Each row comes from the steps of one walk. Every step used is in the known rows, and no mark comes twice. Write the walk behind each row, first mark first.
(in the rows, 128 means zero)
Known rows
K, D: [ 82 145 150 145 163 122  96 133 114 129 109  94 176 123  96 122  55 132
 142 174  71 107 167 124 129 105 111 186 181 156  34  68  91 125  95 153
 129 116 141 123 134 121 125 133 106 120 143]
D, K, L, Z, M: [ 97 114 124  96 152 104 114 131  93 145 134 109 157 126 116 129  67 116
 121 105 118 111 161 158 106 119 117 110 213 146  73 111  81 103  75 127
 125 172 141  91  89 137 105 102 133 134 128]
K, D, Y: [ 69 151 149 115 170 128 107 133 111 130 130  95 172 135 100 129  33 113
 111 167  89 108 160 153 134 111 127 182 160 153  37  55  87 105  88 158
 133 133 114 123 141 117 118 133 109 124 142]
L, Y, M, K, D: [ 78 152 127 123 166 124 138 106 116 100 119  69 144 109 126 150  73 118
 145 148  74  89 115 139 115 130 159 167 170 144  91  48 123 124 109 130
 159 145 132 106 103 107 125 165 112 140 155]
Y, M: [115 141 144 132 122 118  73 134 144 122  93  81 157 129 105 139  89 108
 164 151  64  93 144 111 138 137 113 191 139 167  73  85  88 130 110 135
 148 122 130 122 117 127 117 152 127 115 167]
Y, M, K, L: [109 148 125 145 155 107 111 125 126 112 110  73 162 131 117 140  87 126
 175 125  43  91 142 111 113 142 153 156 190 146  66  84 102  97 110 110
 173 160 160  93 106 128  94 149 118 147 163]
M, Y, L, Z, D, K: [ 52 103 120 131 138 171 135 122 118 132 115  80 155 126  99 138 118 108
 141 102 103 145 169 169 133 131 109 109 228 134  84  73 117 137  94 102
 120 153  82 132 105 150 148 148 111 146 106]
D, K, L: [ 77 142 144 130 161 113 100 150 106 138 127 112 165 119  88 115  65 122
 119 118 104 121 173 145 110  85  95 121 192 157  42 111  88  97 101 131
 139 159 135 107  91 133 109 112 113 138 145]
L, K, M, Y: [ 90 114  79 125 153 123 111 126 134 116 134  87 158 121 107 119 105 112
 144 140 116 115 130 150 133 112 103 139 152 142  46  85 111 123 103 122
 131 141 122 134 101 110 124 124  91 120 137]
P, N: [137 158 171 149 125 141  49 153 109 125  78  84 179 140 109 116  76 106
 148 134  87 121 176 105 133  85  80 179 136 154  56 110  89 133  96 156
 118 131  97 139 142 141 124 143 103  97 183]
N, P, Z, D, Y: [108 157 165 135  84 152  74 162 139 118 101  66 159 139 110 130  83 101
 149 152  80 118 175 141 148 121 148 167 129 166  80  47  74  85  86 111
 140 105  93 140 122 143 120 129 121  97 162]
Z, D, Y, L: [ 69 114 150 113 135 140 106 143 132 124 110  64 157 140  89 136  81  97
 137 141  77 137 174 158 160 142 114 163 198 129  57  44  82 105  90 124
 152 141 123 152 137 126 150 139 100 132 118]
N, P, Z, M, K: [129 171 152 133  90 126  52 108 142 111  74  81 145 122 137 131  96  96
 163 126  54  93 164 119 124 152 176 161 122 160  89  77  84  92  75  93
 127 112 137 123 133 166 119 130 133 105 168]
D, Y, M, K, L: [ 91 144 125 112 157 111 119 123 119 122 126  77 159 138 117 144  64 106
 134 116  70  99 133 152 121 149 166 157 168 143  63  67  90  88  96 117
 171 169 122  90 119 129  96 150 123 150 157]
K, M: [133 124 129 133 130 100  78 143 119 116 131  76 160 132  87 104  82  93
 152 165  86 108 150 134 135 136 107 183 152 158  48 101  72 118  88 126
 146 122 162 129 126 101 112 115 110 101 159]
K, D, Z: [ 87 152 163 163 177 130 100 128 100 140 100  93 150 114  97 135  65 134
 153 163  99 103 168 148 126 115 102 161 175 160  54  73  91 102  90 168
 141 138 114 110 117 120  86 127 110 104 140]
N, P, Z, D: [120 154 174 154  81 143  64 163 143 115  86  69 160 136 112 129  98 107
 173 153  58 119 179 113 147 110 135 162 145 164  80  66  81 100  96 104
 130  94 118 151 117 146 122 132 117  94 161]
D, K, M, Y: [ 97 122  95 125 138 138 102 128 124 124 153  88 157 107  83 101  90 107
 107 137 110 122 152 162 129 114 103 136 158 161  64  98  99 120  84 119
 116 140 113 112  96 132 124 134 113 142 144]
D, Z, M, K: [112 138 152 135 160 109  70  89 104 134  77  78 119  91 128 137 108 100
 178 122  91 110 140 162 126 158 143 146 153 145  70  84  83  95  83 137
 134 143 150 114 114 146  88 129 114 117 144]
K, M, Y, L, Z, D: [107  77  97 141 126 142 146 128 116 114 149  55 166 152  96 125 121  95
 155 133  79 134 163 166 138 167 106 149 221 132  82  69 103 132  80  99
 139 152 123 123 122 110 135 137 111 129 109]
Y, L, Z, M, K, D: [ 89 124 118 110 158 109 131  89 112 129  97  91 150 129 132 140  86 111
 167 113  68  95 171 144 117 175 156 144 243 119  84  59 100 125  75 104
 152 163 156 106 145 138 131 137 122 130 105]
L, Z, M, K: [115 118 135 107 137  97  86 100  96 133  89  85 140 119 144 141 102  92
 172 119  96 115 127 147 121 159 171 143 184 145  58  98  82 134  84 117
 120 137 158 115 127 132 100 126 116 115 144]
K, M, Y: [109 114 111 150 137 140  92 117 119 110 143  69 165 137  86 109  98  92
 136 149  84 122 140 148 131 141 110 182 140 160  46  97  94 135  84 126
 126 126 126 118 131 113 122 137 107 121 150]
P, Z, D, Y, L, K: [ 74 121 125  97 129 121 126 144 160 149 105  77 144 134  90 147  92 128
 156 121  77 126 189 143 170 116  87 138 192 144  83  36  91  64  92 109
 165 161  71 162 120 154 117 142 111 124 126]
N, P: [110 170 178 162 104 145  50 148 116  98  87  95 164 131 115 121  83  84
 155 158 101 103 163 131 119 119 150 170 107 153  49  92  76 144 100 119
 121  96 141 140 124 127 134 117 112  78 170]
D, Y, M, K: [ 96 154 124  99 140 115  92 120 136 122 103  73 148 119 115 145  71  99
 144 133  83  97 126 152 137 152 167 169 140 151  66  64  92 104  97 124
 160 146 114 115 122 134 105 159 114 140 165]
Y, M, K, D: [ 98 153 118 136 157 117 103 113 139 112  98  72 162 121 122 133  80 137
 169 156  38  83 137 114 124 134 158 169 193 146  76  50 112 103  98 117
 161 133 156 101 115 129 114 163 115 154 154]
Z, D: [ 91 112 167 141 128 125  76 150 126 126  96  59 164 126  92 126 100 105
 175 166  68 142 154 125 156 104 102 172 185 146  41  68  84 124 104 135
 123 102 155 162 123 116 132 130  85 121 142]
P, Z, D, K, M, Y: [103 111 108 124 111 141 108 143 151 141 140  55 158 123  75 112 109 133
 135 134  63 142 174 141 156 103  86 136 194 172  87  63 103  70  76 103
 132 134  82 129  98 151 114 149 121 147 140]
L, Y, M: [100 143 155 119 136 130 115 126 115 110 108  77 139 123 111 148  80  90
 136 150 103  99 119 140 127 135 113 185 120 155  89  78  96 153 121 139
 143 138 111 120 106 109 128 151 123 111 168]
L, Y, M, K, D, Z: [ 88 159 141 141 173 125 146 103 101 112 112  72 132 102 135 163  78 120
 152 144 100  89 118 161 116 142 144 145 168 145 102  48 119 113 109 137
 166 161 114  98  92 108  91 157 119 133 149]
Y, M, K: [111 152 128 134 136 112  79 115 143 112  84  72 145 110 118 135 104 116
 184 136  51  96 128 116 134 146 153 166 162 153  71  77  99 117 112 110
 156 133 147 122 110 143 109 161 115 135 167]

Which walk is each row?
[ 96 123  98 114 146 107 124 128 143 119 119  98 147 129  94 119 100 109
 160 129 100  95 175 140 140 137  88 140 190 120  72  82  97 113 100 101
 174 165 142 141 110 115 131 118 108 104 123]
Y, L, K, M
[ 64 122 149 120 158 125 145 155  99 120 137  72 160 118 100 126  70 119
 125 137 108 146 155 163 126  85  96 111 227 136  67  66 102 102 100 133
 135 153 141 130  73 109 127 118  92 146 132]
Z, D, K, L, Y
[101 155 164 137  82 158  98 150 148 117  97  68 154 149  99 138  83  97
 148 131  70 110 198 145 149 145 138 154 153 152  95  46  79  87  82  89
 156 127  87 145 132 150 137 136 125  98 145]
N, P, Z, D, Y, L
[ 78 121 117 131 165 146 118  77 132 131  91  96 127 114 112 153 125 103
 152  93 109 112 156 166 135 160  97 126 156 123  87  63 102 110  90 125
 131 174  94 117 106 151 121 138 116 125 104]
D, Z, M, Y, L, K
[103 153 118  92 151 108 102  92 138 142 110  78 148 122 115 137  63 128
 131 134  43 106 160 136 135 149 154 172 174 163  74  44  92  58  63 118
 138 145 107 102 155 163 103 149 129 140 148]
P, Z, M, K, D, Y
[127 135 145 113 112 112  63 112 145 151  85  77 151 128  93 126  92 108
 153 139  50 111 170 113 149 139 101 190 141 178  72  86  72  95  75 132
 125 128 110 129 144 163 112 136 136 107 160]
P, Z, M
[117 140 140 110 122 102  66  96 143 142  75  70 144 114 112 128  97 113
 166 121  38 113 160 114 137 146 137 165 156 172  70  79  88  81  81 110
 131 134 128 124 145 172 101 142 126 125 165]
P, Z, M, K
[ 91 125 150 144 158 120 146 139  98 113 131  78 166 144 108 148  65 103
 136 127  86  96 139 136 109 129 117 169 165 151  79  86  92 130 111 136
 161 167 116  99 106  99 113 129 126 121 157]
K, L, Y, M
[ 57 113 125 102 147 130 127 143 139 127 110  75 151 131 101 142  82 110
 145 130  95 133 171 163 160 125 102 136 201 116  59  30  94  98 100 113
 159 148 126 169 117 123 145 131  85 136 113]
Z, D, Y, L, K
[135 156 166 135  83 135  47 125 142 113  79  90 153 138 118 131  84  90
 157 141  64  94 175 118 135 146 146 180 109 170  90  82  68 104  78 106
 118 103 114 119 139 155 126 124 148  82 166]
N, P, Z, M
[ 61 149 140 119 172 138 127 123 123 127 123  97 165 144  86 131  39 116
 117 150  79  98 185 152 137 136 120 176 193 133  55  43  94 107  80 143
 156 150 109 119 151 127 140 145 112 129 118]
K, D, Y, L
[ 64 113 140 155 138 162 131 105 112 130 102  91 160 145  99 145 112  94
 145 101 108 127 165 155 124 143 117 151 182 142  61  96 107 164  97 116
 128 154  74 128 146 139 130 144 119 114 129]
M, Y, L, Z
[ 89 118 145 151 155 159 100  73 120 130  87  85 130 119  98 145 113  88
 146 104  89 116 164 165 133 180 110 152 150 137  86  81  90 119  80 137
 126 161  96 106 129 148 124 142 125 122 117]
D, Z, M, Y, L
[ 76 121 152 120 134 119 141 159 120 146 131  70 158 125  93 133  77 134
 129 126  92 139 177 146 134  79  83 124 214 168  86  77  96  73  93 122
 141 162  86 127  87 139 104 126 115 136 146]
P, Z, D, K, L, Y
[ 73 104  97 123 127 152 126 133 143 122 147  61 157 116  78 107 114 115
 133 140  75 136 173 158 148 131  91 120 228 132  91  53 110 106  80  94
 136 143 135 128  89 128 158 149 103 159 108]
Z, D, K, M, Y, L
[ 91 107 141 108 129 116  99 154 102 152 114  81 154 117 115 132 100 115
 153 140 120 143 149 163 141  98 112 110 217 154  73  77  90 126  97 123
 123 131 127 142  84 132 109 117 106 121 130]
L, Z, D, K
[ 76 133 109 118 183 116 128  98 136 130  94 113 139 115 117 144  83 131
 165 128  90  84 180 147 137 145  91 126 216 116  90  47  96  91  89 133
 160 172 133 121 106 131 133 127 114 118  89]
Y, L, K, D, Z, M
[ 88 126  92 126 137 148 118 118 134 120 148  91 152 113  77 104  97 107
 108 120  98 113 178 162 135 131  94 126 183 145  81  90 103 113  84 105
 138 162 110 114 103 139 135 147 122 142 126]
D, K, M, Y, L
[ 93 113 135 126 136 147  73  88 123 117  97  76 160 124 109 128 100  84
 129 135  72 128 136 140 133 157 130 188 131 152  49  78  95 141  83 137
  93 118 125 122 143 142 156 150 116 133 137]
Z, M, Y
[ 99  90  99 116 127 132 125 145 100 135 152  64 160 125 111 121 107 113
 140 139 122 148 139 174 142 116 112 104 222 149  81  76 103 120  80 115
 115 139 115 118  88 117 117 129 109 138 120]
L, Z, D, K, M, Y
[ 87 127 157 131 132 125 114 128 114 137  92 101 150 144 102 137  96  92
 165 113 106 111 182 145 128 147 108 155 196 145  67 101  82 150  97 126
 153 157 111 136 133 131 112 123 118  89 136]
Y, L, Z
[ 67 140 154 145 176 114 139 122  79 112 111  72 157 120 123 135  78 104
 147 116  99 117 137 154  97 117 157 144 187 139  36  97 103 124 106 121
 154 166 146 117 115 108  94 127  94 138 156]
M, K, L, Y
[105 108 108 153 134 144 117 113 134 105 139  74 165 138  76 111 101  92
 132 132  73 113 170 148 131 162 105 172 168 139  67  87  93 135  78 112
 144 152 120 117 139 115 144 144 113 119 134]
K, M, Y, L
[ 72 129 170 144 169 118 139 144  82 113 132  86 170 139 102 136  60  93
 127 132 112 122 148 149  98 108 114 166 165 144  40  99  83 138 111 149
 148 166 123 116 117 101 109 114 103 112 154]
K, L, Y
[ 55 128 144 164 141 173 104 107 133 118  99  83 163 129  81 130 103  93
 141 113  79 128 174 143 130 138 107 172 158 138  55  87 108 151  97 115
 131 144  88 135 146 146 151 154 108 127 133]
M, Y, L
[ 84 123 124  87 162 125 141 101 112 136 128  94 159 154 112 147  43 104
 113 140  90  94 176 165 127 172 140 168 207 128  77  44  85 117  66 141
 141 158 118  97 155 123 141 129 135 126 102]
K, D, Y, L, Z, M
[115 106 141 123 153 100 117 124  82 134 121  90 168 157 128 139  69  94
 151 123  93 116 152 142 107 148 127 152 199 140  53 110  68 127  82 137
 129 166 153  94 129 118 101 102 130 109 130]
K, L, Z, M
[106 161 159 139  79 146  65 164 146 124  99  82 154 119 108 123  97 120
 153 144  82 117 185 131 147  91 126 127 158 166  91  62  86  87  89  93
 128 103 108 137  92 156 125 130 127 107 164]
N, P, Z, D, K
[ 55 158 129 125 174 126 127 107 121 121 114  83 158 119 106 131  61 121
 137 133  70 100 173 157 121 142 169 156 212 127  53  47 104  99  84 118
 166 157 130 116 147 134 123 149 104 148 127]
M, K, D, Y, L
[123 175 180 156  91 142  50 151 137 122  85  92 159 135 103 122  88 103
 167 142  79 101 180 119 133 117 134 173 105 181  74  93  78 113  92 111
 134 106  92 129 132 151 106 120 134  78 180]
N, P, Z
[ 60 116  92 108 174 146 127  78 146 111 109  96 160 127 119 139  90 122
 133 124  63 105 160 138 127 151 118 158 195 120  76  36 122 122  85 113
 116 153 125 111 133 144 177 149 116 154  90]
Z, M, Y, L, K, D
[108 152 149 142  89 171  83  99 152 106  86  83 151 146 107 137 108  90
 147 103  52 100 186 125 128 168 146 171 121 152 106  66  90 112  75  92
 119 126  84 112 149 174 151 146 151 103 145]
N, P, Z, M, Y, L
[ 65 155 126 127 180 119 105 114 109 125 116  82 158 114 117 132  60 122
 133 148  75 105 147 153 121 123 170 163 183 138  31  46 104  98  85 131
 145 137 138 114 141 128 105 149  92 147 144]
M, K, D, Y
[ 79 127 130 154 177 156 127  81 117 124 111  89 146 122 102 138  86 120
 135 130  69  99 178 164 124 165 112 162 192 133  84  51 104 106  67 144
 134 159 105  91 134 142 133 151 127 138  96]
K, D, Z, M, Y, L
[ 90 105 152 107 132 120 111 151  94 142 121  70 150 148 117 145  86  94
 147 147 122 144 139 175 149 126 127 147 192 144  51  67  75 125  93 142
 126 134 112 143 127 113 100 117 101 106 136]
L, Z, D, Y
[ 88 101 154 130 125 126 116 137 113 132  95  73 159 142 106 141 107 103
 180 133  90 133 181 144 142 148 105 145 231 130  77  77  85 139  97 111
 153 145 131 150 127 123 130 133 110 106 117]
Y, L, Z, D
[111 133 146 145 176 106  96  95  91 137  93  80 134 112 125 136  99 106
 172 115  83 110 149 159 110 163 145 136 181 137  63  89  82  80  83 134
 147 170 161  86 111 136  79 121 122 126 132]
D, Z, M, K, L
[ 92 123 124 108 134 120 100 133 138 115 109  47 148 122 116 146  91 103
 156 148  62 126 132 148 150 144 160 158 190 141  72  30  99  91  98 114
 156 129 139 127 111 121 124 160 100 154 147]
Z, D, Y, M, K
[ 82 113 128 127 136 158  92  81 133 109 100  79 153 131  99 132 104  82
 134 113  53 119 163 142 137 175 120 183 159 134  68  70 100 143  78 114
 104 145 121 121 153 148 168 155 120 138 118]
Z, M, Y, L
[103 101 130 116 133 136  92  94 102 132 108  81 150 138 130 144 103  76
 142 122 101 132 125 155 127 156 140 163 154 154  66  90  90 158  85 134
  91 136 112 115 138 137 125 130 122 115 133]
L, Z, M, Y
